What can hang from each mark
J794: J91 J278 J649 J774
J649: J794
J278: J351 J794
J351: J91
J774: J351 J794
J91: J351 J794

Each row was made from one small tree. Brackets hold a mark, then the marks that hang from it, in the order of their numbers. Every link used is in the known rows. Write each row's tree.
Known rows
{J91 J351 {J794 J278 J649 J774}}: [ 15.4   2.2 -10.5 -30.1   2.5 -11.0   0.2  -1.5   6.7  -1.1   4.4 -49.1
 -15.1  12.5  -3.9   6.6  -4.1   1.2]
{J351 {J91 {J794 J649 J774}}}: [ 33.1 -15.5 -18.6  -5.0   2.1   6.4  -3.4 -11.0   3.8  -0.9  -9.1 -67.4
   7.2  -9.4 -11.3   4.2   1.3 -23.9]
{J774 J351 {J794 J91}}: [-29.4  11.0  30.7  23.5   1.1  16.4  -1.3  -2.4  -1.4   5.2   5.6  76.2
  -3.2  -9.0   3.3  -6.0  -6.1  12.8]
{J794 J91}: [-15.5  -4.6  25.8  12.7   0.1  -8.1 -11.5   8.5   3.9   3.5  -0.6  46.9
  -4.6   3.0 -14.8  -8.4  -0.9   8.7]
{J794 J91 J278 {J774 J351}}: [-17.6   3.6  18.9  12.2 -10.4  -7.0   2.7   4.5 -11.0   2.0   6.5  40.0
 -17.7   4.0  20.6   1.3   2.1  24.2]
{J649 {J794 J774}}: [  2.7  19.4 -11.5   8.0  -2.2  -0.1  -6.0  -1.2   0.7   3.8  -1.9 -11.1
 -17.8  -1.9   6.9  -6.0   9.2 -10.4]
{J91 {J794 {J278 J351} J649 J774}}: [ 12.2 -13.4 -14.4 -22.9   3.7 -18.2   2.9  -7.1   6.3   0.7   3.2 -41.0
 -19.1  12.0   6.8   2.3  -3.5  -7.5]
{J351 {J91 {J794 J278 J649 J774}}}: [ 25.0 -18.5 -16.0  -8.5  -1.6  -2.9   1.7  -3.5   2.2   0.2   0.1 -53.1
   9.2  -3.8  -6.5   5.4   0.0 -10.7]
{J794 J278}: [-17.7  -2.5   1.5   4.7  -0.2 -11.7  -1.3  13.7   3.3  -0.4   4.1  35.3
  23.6   5.9   1.8  -4.3   1.5  19.9]
{J649 {J794 J278}}: [-20.1  14.1  -2.9   6.7  -4.8 -11.3   3.4  14.1   0.2   6.6   8.7  44.1
  -0.7   5.1   8.0 -10.5   5.2   5.0]
{J91 {J794 J649 {J774 J351}}}: [ 18.6  -8.4 -21.1  -6.7   1.3  18.4   9.7 -16.8  -1.3   0.5 -12.9 -46.0
  -5.3  -1.8  28.5   1.6   0.4 -14.2]
{J774 J794}: [-15.5   8.2   9.6  13.0  10.1  10.4  -8.4  -0.3  12.8   3.8   3.3  32.3
  21.1  -6.7 -13.6  -4.4  -3.5   9.2]
{J278 {J794 J774}}: [  8.8  -7.5 -12.8   8.0   6.2  12.9  13.3   1.0  -2.1  -1.6  -5.1 -43.2
  22.4  -6.8 -19.1   7.5   4.6  -3.0]
{J351 {J91 {J794 J774}}}: [ 27.6 -16.2 -14.6   1.7   1.1  -7.6   0.8  -3.3  -2.6  -3.1  -2.0 -44.5
  22.9 -11.4 -16.1   1.1   1.7 -12.4]
{J91 J794}: [  5.5 -18.4  -9.2  -2.0   5.8  -7.8  11.0   3.0   3.9   2.3  -1.5   2.8
  29.8   1.5  -4.8  -9.1  -3.6  -0.4]
{J91 J351}: [ -7.4  22.4   6.0  -5.9   5.0  -9.4 -18.3   7.5   4.2  -8.9  -3.5  13.6
   7.5   3.9 -17.4  -2.1   1.8   5.7]
{J91 J351 {J794 J278}}: [ -3.9  -1.6   0.1 -20.2   3.0 -27.1  10.6  13.8   1.0  -2.4  12.9  12.6
  16.2  12.2 -13.8  -2.9  -6.7  16.0]
{J794 {J91 J351}}: [-15.0  14.6  31.3  -0.5   0.9 -16.0 -18.9  10.8   2.7  -2.2   3.7  42.0
 -18.8   6.6 -27.6  -4.6  -2.0  10.1]

Which tree is each row?
[  9.1  10.4  -9.9  16.2  -4.9  12.1  -8.9  -8.4 -11.9  -9.7 -11.5 -18.2
  11.3 -14.6  13.8   4.8   9.3  -5.2] | {J794 {J774 {J351 J91}}}
[  3.8  -0.7  -5.0 -27.6   3.5 -12.2   3.3   5.4   7.7  -0.5   5.3 -11.6
  -1.3  13.3  -8.0   0.8  -6.6   2.5] | {J91 J351 {J794 J278 J649}}
[  3.0  -4.7   4.9   9.5  -0.6  32.6  12.3  -8.2  -6.7   3.0 -10.2 -27.7
 -21.7  -5.3  -0.3  10.0   2.5 -11.8] | {J278 {J794 J91 J649 {J774 J351}}}
[ 12.2  -7.7 -13.4   5.7  -1.8  18.6   6.5  -8.8  -8.8  -4.6 -12.6 -10.5
  14.9 -11.5  13.8  -1.1   1.6 -20.5] | {J774 {J351 {J91 {J794 J649}}}}
[-10.7   3.3  14.6   4.6  -9.7  10.6  -3.8  -4.3  -3.3   3.9  -2.2  12.0
 -37.1   5.4  26.3   5.3   1.9   8.8] | {J794 J91 J278 J649 {J774 J351}}
[  6.1 -10.1 -11.3   2.7  -5.0   9.8  12.2  -2.2  -9.5  -2.9  -4.6   3.4
  18.3  -6.9  18.3   0.3  -0.1  -8.6] | {J774 {J351 {J91 {J794 J278 J649}}}}
[ -7.4   6.0  16.7  16.3  -6.2   4.9  -7.3  -4.4  -8.7  -0.3  -5.3  22.6
 -19.1  -2.4  14.5  -0.9   3.7   7.0] | {J794 J91 {J774 J351}}
[-21.4  11.4  10.0  20.8  -2.5  12.8   3.6   2.3  -6.8  -2.2  10.3  54.8
  29.0 -15.1   4.9   1.6  -1.5  13.9] | {J774 {J351 J91} {J794 J278}}
[-10.5   2.3   4.4   0.7  -0.3 -28.8 -13.4  10.5  -3.0  -9.0   7.0  27.8
  10.9   1.2 -14.5  -0.8   1.4   3.2] | {J794 {J278 {J351 J91}}}
[  3.4 -21.7 -11.5 -13.0   3.4  -3.3  12.3   2.6   9.2   5.9   1.2  -5.6
  13.6   8.9   7.2  -3.7  -5.0   0.7] | {J91 {J794 J278 J649}}
[-13.6  28.0  19.1  -3.8  -9.3 -23.6  -8.7  12.3  -2.9   6.0  18.3  27.1
 -49.3  10.3  -8.9  -3.4   3.1   9.7] | {J649 {J794 {J91 J351} J278 J774}}
[  8.4   5.0  11.5  -7.4   4.4  14.5  -1.8  -1.9   3.5   0.6  -3.2 -46.0
 -31.4   1.9 -34.6  12.5  -0.3 -11.6] | {J278 {J794 {J91 J351} J649 J774}}
[ -5.0  15.2   2.9  17.0   2.7  38.5 -11.9 -13.8   2.2  -1.9  -7.8  12.3
   6.2 -19.2   6.0   3.1  -0.1 -12.9] | {J774 {J351 J91} {J794 J649}}
[  9.9 -11.7 -18.9 -10.3  -2.8   8.0  18.0  -8.9  -2.4   2.7  -2.7 -29.2
  -1.7   4.1  32.7   2.8  -1.4  -0.2] | {J91 {J794 J278 J649 {J774 J351}}}
[  1.0 -15.3  -8.9 -20.9   5.2 -18.8   5.4  -0.5   7.2   1.5   3.1  -2.7
  -6.2  13.4   2.8  -3.7  -6.1  -6.8] | {J91 {J794 {J278 J351} J649}}
